Each row was made from one walk, in order. Every step used is in the known rows, and no mark comes twice. Write each row's walk.
Known rows:
B/P: -33 -11 -8 -32 -42 4 29 -18 1 20 -35 11 8 -10 -14 40 -32 13 -7 42 19 -17
 -4 -26 16 -9 -19 -1 -31 -6 16 -38 2 -21 21 2 -3 39 -61 33 4 -28 -7 1 11
 -34 23 -10 -40
A/P/X/Y: 52 -17 -14 -20 -77 -23 46 -25 5 -10 -38 -6 28 35 -18 -10 -34 -52 -9 5 7
 27 -27 -44 -15 -51 -34 -11 -27 -38 -17 -17 13 -37 36 1 -47 25 -32 -13
 -62 32 10 4 -20 41 51 -32 -43
X/Y/P: 29 -7 -34 -28 -16 -24 16 -37 23 28 -36 5 24 23 -42 13 -58 -2 -24 35 -14
 37 -57 0 14 -18 13 -13 -51 -22 -25 -28 0 -31 6 -40 -37 24 -54 7 -32 34
 5 23 -16 22 20 6 16
X/B: 19 -47 -24 -13 6 -26 25 -24 -18 24 -2 -7 7 13 -35 -25 -4 -25 2 28 -24 4
 -17 6 -14 7 -31 -42 -25 9 -11 -27 -18 -25 29 -5 -15 48 -14 8 -36 25 14
 6 -20 -35 11 14 -26
Y/X/B/P/L: 40 -49 -3 -29 -8 -4 69 -18 18 11 -16 26 30 40 -34 -5 -54 -16 -29 70 5 15
 0 -25 -2 -31 -51 -30 -15 5 32 -63 -25 -9 34 3 -9 70 -55 0 -9 -25 -5 22
 -26 -73 12 -41 -46
X/Y/P/L: 51 -42 -34 -26 -6 -4 52 -16 44 9 -20 40 52 54 -49 3 -64 -20 -46 41 13 53
 -37 -18 -6 -30 -3 -25 -28 -3 0 -45 0 -29 36 -9 -10 39 -65 -19 -9 25 -10
 44 -13 -25 10 -19 17
Y/P/A/X/B: 26 -15 -35 -22 -9 -25 21 -3 -34 63 7 -11 -11 19 -20 -46 -25 -34 0 70 -37
 36 -29 37 -26 -32 -39 -46 -25 -44 -26 -25 -27 6 19 -34 -8 59 -42 -13
 -35 59 -2 9 -30 -19 21 -36 -11
Y/X/B/P/H: 33 -40 -34 -12 -6 -16 57 -27 8 17 -35 -5 20 39 -27 -25 -37 -35 17 43 -9
 2 -54 -33 3 -37 -52 -3 -6 -23 20 -45 9 5 38 -29 -12 52 -13 21 -48 -24 7
 40 -3 -46 20 -39 -45
Y/P/H/X/B: 50 -61 -37 -14 25 -34 3 -43 -17 46 -11 -14 36 50 -19 -45 -12 -37 14 23
 -11 9 -41 -4 -6 -30 -24 -43 -20 0 -22 -31 -20 3 50 -28 13 50 15 3 -66
 -10 2 33 5 -21 -6 -43 -12
B/X/Y: -23 -22 -41 11 -48 -1 25 -65 6 10 -37 27 0 -16 -12 11 -51 -37 -21 16 11
 -21 -17 -12 -1 10 -36 -7 -39 -8 -19 6 9 -53 37 6 -55 17 -41 19 -34 -13
 -5 15 13 58 25 4 -23
A/X: 6 1 -52 -12 -33 15 6 -4 -71 35 -25 14 21 -14 -10 -45 -17 -8 18 3 -3 10
 17 54 -33 -17 -25 -23 -12 -52 -43 -14 -1 -3 39 10 -20 36 -43 -21 -29 43
 -19 -13 6 12 22 -21 -25
C/P/L: 20 -48 -44 -35 -47 15 44 20 26 1 -21 55 59 34 -43 12 -53 -3 -39 40 48 51
 -9 -23 -41 -14 -13 -14 -30 0 6 -36 -7 -25 62 14 19 53 -64 -31 9 39 -18
 38 3 -56 -5 -23 -6
A/P: 25 -12 -4 -45 -48 4 35 9 -46 20 -40 -10 8 6 -23 0 2 15 -19 22 13 35 -16
 -7 -9 -54 -8 -17 -27 -40 -9 -19 -8 -8 16 22 -27 33 -23 22 -9 25 -11 -15
 -14 -36 29 3 -50
Y/X/H: 34 -14 -19 -3 -7 -30 20 -48 1 -12 -37 -5 0 8 -20 -65 -59 -24 -23 18 -10
 9 -42 15 -4 -36 -26 0 0 -16 15 -42 -2 -13 5 0 -49 50 -18 9 -89 -11 7
 -17 -42 25 45 -21 -30
P/Y/X/H: 30 -14 -17 -12 -20 -38 47 -37 31 -35 -35 1 -8 35 -28 -50 -62 -43 -27 18
 -15 10 -56 -1 -13 -42 -40 7 9 -36 33 -38 -15 -15 21 2 -70 41 -11 -17
 -98 -22 13 -7 -20 44 64 -27 -24
H/X: -4 -33 -7 -8 -3 2 -18 -35 -42 32 -12 3 42 -2 10 -19 -9 -11 6 -22 29 -29
 14 -1 -19 -25 -4 -29 -21 -5 -22 -15 -7 -3 58 19 14 37 -5 -4 -45 -38 -14
 -2 41 24 -1 -44 -26
B/P/L: 1 -44 -21 -30 -30 21 62 0 21 4 -20 46 38 27 -28 18 -40 -4 -28 45 36 8 3
 -40 -9 -20 -29 -16 -11 6 28 -56 -4 -14 52 23 14 51 -71 -3 18 -18 -17 26
 12 -71 13 -31 -23
Y/X/B: 44 -28 3 -10 29 -35 27 -38 -25 23 -13 -20 2 17 -32 -46 -30 -21 -5 22 -35
 6 -15 23 -13 -17 -42 -41 -31 -14 -12 -38 -22 -7 17 -14 -46 60 -1 15 -61
 -4 24 -6 -40 -13 14 -4 -54
H/X/B/P: -10 -37 1 -24 -26 -18 14 -47 -17 36 -23 -8 14 10 -4 19 -26 -8 8 56 0 -33
 5 -30 15 -16 -41 -28 -28 20 15 -40 -36 -15 21 -12 8 61 -36 32 -27 -51
 -1 -1 7 -26 14 -34 -47
L/P/H/X: -12 -47 -36 -11 4 1 28 -32 3 12 -29 2 61 17 24 -37 -33 -28 7 -24 26 -24
 -29 -15 -12 -54 -26 -20 0 -4 0 5 35 -1 62 -6 26 37 5 -18 -46 -24 -10 21
 59 3 5 -73 -1
L/P/Y/X/B: 24 -26 2 -31 18 -49 72 -37 33 -6 -16 -23 -8 41 -21 -22 -57 -33 -26 31
 -46 2 -34 11 -11 -36 -60 -34 -20 -21 18 -17 -21 -19 10 -25 -64 54 -8
 -16 -58 -4 34 3 -17 6 40 -22 -35
L/P/H: -25 -39 -59 -17 -3 1 71 -11 43 -2 -38 6 42 16 -4 -30 -32 -28 -6 -7 4 4
 -64 -18 -8 -40 -35 -8 1 -14 7 -3 67 -15 44 -19 3 28 -18 -11 -26 27 0 33
 37 -35 19 -33 12
H/X/B: 22 -57 -12 -9 14 -24 -8 -39 -40 39 0 -13 26 18 -12 -38 -7 -30 14 12 -7
 -20 3 1 -17 -13 -32 -51 -23 16 -16 -21 -29 -12 45 -3 4 54 4 -2 -60 -16
 7 5 2 -7 0 -22 -31
Y/P/A/X/H: 9 -3 -53 -13 -42 -18 14 -13 -4 23 -24 4 -13 15 -16 -67 -52 -39 -17 69
 -17 39 -53 28 -15 -54 -22 -3 4 -44 3 -30 -11 0 5 -15 -9 46 -64 -25 -66
 51 -18 -4 -32 15 53 -45 16
Y/P: 13 -6 -23 -47 10 -19 7 -17 2 47 -23 10 22 18 -33 3 -32 26 -20 27 3 23
 -41 28 11 -17 29 -23 -50 -36 -33 -37 3 -6 13 -20 -15 25 -44 20 -6 15 3
 18 -5 -18 1 7 -1

Which walk is each row?
46 -28 1 -19 16 -45 53 -29 6 2 -10 -14 -8 46 -33 -27 -33 -43 -7 27 -41 8
 -28 3 -21 -23 -55 -30 -20 -33 4 -32 -36 -9 31 -16 -66 53 5 -7 -72 -13
 32 8 -20 11 34 -17 -46 -> P/Y/X/B
16 -1 -52 9 -51 10 16 -31 -30 10 -35 9 16 -3 -18 -23 -41 -41 14 13 -21
 16 -8 6 -23 -20 -38 -8 -15 -28 -26 -4 1 -34 26 -13 -45 35 -55 -34 -52
 52 -14 -2 -6 62 41 -21 -1 -> A/X/Y
-11 -42 -1 -37 -34 -26 61 -26 28 -3 -16 3 -5 48 -17 35 -35 -47 1 48 -2
 -22 -16 -47 -6 -28 -52 -12 -14 -13 34 -30 -52 -19 44 -7 -29 39 -23 -17
 -41 -50 10 21 41 3 44 -41 -35 -> H/X/B/P/Y
45 -34 -44 -23 -36 9 57 9 -28 12 -44 -3 25 34 -28 -40 2 -23 9 7 19 41
 -54 -30 -15 -63 -20 2 -1 -48 -5 -22 26 13 52 7 -8 29 6 5 -34 29 -21 29
 10 -50 23 -20 -31 -> A/P/H
51 -18 -3 -47 -60 -23 39 4 -31 14 -26 -5 34 30 -11 -32 -6 -20 -13 -6 31
 20 -5 -12 -32 -58 -14 -23 -25 -67 -26 -31 16 2 52 29 -23 26 -20 10 -37
 23 10 -8 -7 -7 29 -38 -73 -> A/P/X
46 -29 -63 -10 -8 -14 41 -24 35 18 -42 11 39 49 -42 -18 -41 -36 2 19 -7
 43 -90 -23 1 -34 -5 1 -21 -36 -16 -27 38 -11 39 -44 -14 20 -18 -4 -50
 32 -4 61 3 -4 22 -19 17 -> X/Y/P/H
-48 -20 -17 -43 -28 -20 88 -4 72 -30 -26 11 3 27 -8 28 -48 -33 -32 5 -11
 -1 -38 -19 -20 -35 -36 -6 -8 -29 25 4 12 -41 31 -4 -43 18 -36 -39 -17 3
 17 13 56 16 51 -23 9 -> L/P/Y
25 -68 -11 -25 -17 1 45 -19 8 17 -9 29 45 39 -19 4 -38 -22 -22 58 21 5
 12 -44 -5 -25 -45 -38 -13 28 33 -58 -31 -14 53 14 22 68 -49 -8 -4 -35
 -10 28 5 -66 4 -52 -33 -> H/X/B/P/L
-11 5 -37 -1 -36 15 22 19 -53 41 3 12 -6 -13 -2 -47 -12 -38 2 31 -3 20
 -4 30 -51 -41 -34 -19 -4 -75 -26 -14 3 10 42 -1 -1 41 -46 -35 -23 48
 -22 0 12 18 31 -60 -7 -> P/A/X
53 -8 -8 -28 -35 -37 54 -29 18 -32 -50 -10 -15 41 -28 -49 -63 -35 -32 34
 -15 30 -56 -11 -4 -69 -42 7 3 -45 36 -32 -25 -10 7 5 -75 45 -8 -8 -96
 -13 8 -19 -33 36 75 -29 -40 -> A/P/Y/X/H
-28 -36 -52 -7 -46 -14 5 -61 4 1 -37 27 -13 -8 -10 -40 -52 -27 -35 27 21
 -17 -26 9 4 5 -30 -4 -11 8 7 -23 -4 -33 27 30 -36 29 -34 29 -55 -28 -6
 -3 -5 20 33 8 -28 -> B/X/H
55 -44 -29 -25 -3 -8 33 -31 26 19 -15 37 69 56 -36 -7 -59 -21 -34 35 20
 34 -27 -20 -4 -41 -2 -31 -27 0 -5 -38 -9 -23 46 -9 2 42 -48 -22 -23 5
 -14 42 0 -5 3 -42 13 -> H/X/Y/P/L
17 -29 -18 14 -28 -5 0 -55 -8 7 -27 3 38 8 -4 -3 -37 -42 5 -9 8 -10 -8
 -34 -11 -25 -26 -15 -18 10 -14 -3 -4 -39 39 -8 -18 37 -22 -17 -71 -10
 -7 7 20 71 26 -38 -4 -> H/X/Y
16 -41 -29 10 -41 3 27 -58 10 3 -42 6 45 25 -3 3 -42 -57 21 10 13 -16
 -37 -67 0 -41 -41 4 -7 5 9 -8 8 -30 48 -25 -3 38 -21 -11 -69 -32 -12 31
 34 48 30 -63 -8 -> B/P/H/X/Y
19 -38 -63 -10 -34 0 47 -16 -18 28 -35 6 21 31 -25 -28 -24 -38 35 46 -11
 10 -41 -18 -5 -30 -55 -10 -1 -22 3 -38 3 6 48 -23 2 53 -31 1 -37 6 -14
 38 7 -53 24 -43 -30 -> A/X/B/P/H
-8 -33 -37 -21 -45 -46 37 -36 51 -29 -34 -2 32 25 3 -56 -64 -44 -30 6 2
 2 -40 -13 -5 -43 -35 -11 3 -4 17 -25 34 -38 19 5 -21 34 -44 -15 -76 19
 19 -9 -15 16 49 -38 -11 -> L/P/X/H
19 -23 -29 -35 -77 -29 14 4 10 12 -22 21 44 30 -20 -4 -44 -18 -7 -1 48
 20 -13 -13 -41 -18 -12 -15 -40 -44 -26 -27 12 -18 66 5 -6 34 -41 -7 -41
 33 10 24 6 1 5 -35 -39 -> C/P/X
29 -44 -39 23 -27 -1 25 -49 4 0 -32 6 49 26 -7 -22 -33 -67 19 -15 11 1
 -38 -50 -16 -35 -32 -3 -4 -2 -8 -3 16 -25 62 -18 -7 31 -1 -26 -83 -13
 -8 34 30 58 19 -57 2 -> P/H/X/Y
7 4 -46 16 -51 6 39 -10 -10 14 -15 8 3 -1 -13 -20 -44 -61 2 33 -23 23
 -23 -11 -37 -37 -45 -8 -12 -44 -13 1 7 -27 30 -22 -31 35 -63 -40 -55 61
 -8 4 -3 63 50 -53 12 -> P/A/X/Y
-30 -32 12 -13 -24 -15 41 -7 16 42 15 -4 -13 7 0 18 -30 -41 -10 77 7 -14
 -24 -47 -16 -39 -47 -18 -18 -16 31 -29 -25 0 26 -22 29 60 -44 14 -23
 -26 -3 14 18 -25 27 -68 -19 -> H/X/B/P/A
29 -13 -23 -24 -42 -38 38 -32 42 -35 -46 7 -9 41 -30 -26 -88 -35 -29 35
 -4 29 -60 -12 -15 -44 -40 14 -7 -27 34 -34 -28 -22 12 -11 -62 46 -23
 -25 -93 1 10 1 -21 45 56 -32 -21 -> C/P/Y/X/H
14 -51 -40 -13 -19 -4 53 -18 11 15 -30 4 20 31 -29 -14 -17 -37 20 39 -3
 6 -55 -39 2 -20 -46 -2 -7 -9 18 -40 13 -2 49 -21 9 44 -23 17 -32 -10 -1
 44 8 -64 17 -25 -27 -> X/B/P/H
-40 8 -37 -18 -34 9 46 12 -16 29 -10 0 2 -14 22 -36 -40 -28 -12 39 -12
 12 -14 39 -41 -59 -44 -23 -9 -59 -9 7 23 -4 19 -15 -3 42 -66 -39 -10 60
 -15 -10 19 9 39 -64 6 -> L/P/A/X
23 -33 -46 -22 -76 -35 9 -21 31 -19 -35 15 27 37 -26 -39 -65 -37 -21 29
 26 23 -42 -20 -27 -29 -24 -1 -9 -10 7 -38 2 -29 38 7 -11 42 -44 -12 -79
 30 7 5 -24 18 38 -32 -22 -> C/P/X/H
20 -35 -35 -5 -46 -39 14 -30 11 -18 -21 7 26 30 -15 -70 -38 -53 -13 -5
 14 3 -34 -13 -20 -29 -24 -5 7 -15 1 -43 13 -25 40 21 -19 27 -31 -9 -88
 6 10 -2 -16 22 46 -27 -27 -> P/X/H
1 -22 -29 -11 -49 -30 58 -44 56 -21 -32 0 42 20 0 -1 -62 -53 -16 -4 -6
 -3 -35 -36 -10 -35 -42 -11 -24 -16 -6 0 43 -55 29 -16 -39 25 -54 -25
 -56 33 29 10 1 53 45 -38 -11 -> L/P/X/Y
-31 -14 -19 -21 -49 0 34 35 29 25 2 22 -7 6 -21 29 -37 -24 -34 53 31 32
 -46 -30 -47 -30 -13 3 -35 -39 8 -9 1 -16 38 -24 22 42 -54 -7 -11 43 -10
 23 11 -15 12 -40 10 -> C/P/A
7 -33 -27 -17 -68 -33 27 -39 29 -14 -36 8 18 31 -11 -35 -58 -41 -14 29
 18 -5 -35 -32 6 -31 -32 3 2 -9 23 -54 8 -24 27 14 -14 35 -53 9 -75 -17
 10 -4 -13 5 54 -38 -40 -> B/P/X/H
35 -15 -13 -44 -18 -46 7 -12 3 35 -11 10 46 39 -21 -26 -37 -9 -19 -3 25
 15 -28 14 -10 -29 13 -26 -40 -66 -42 -43 20 4 51 -6 -16 18 -35 9 -38 8
 22 23 -4 4 11 -33 -31 -> Y/P/X
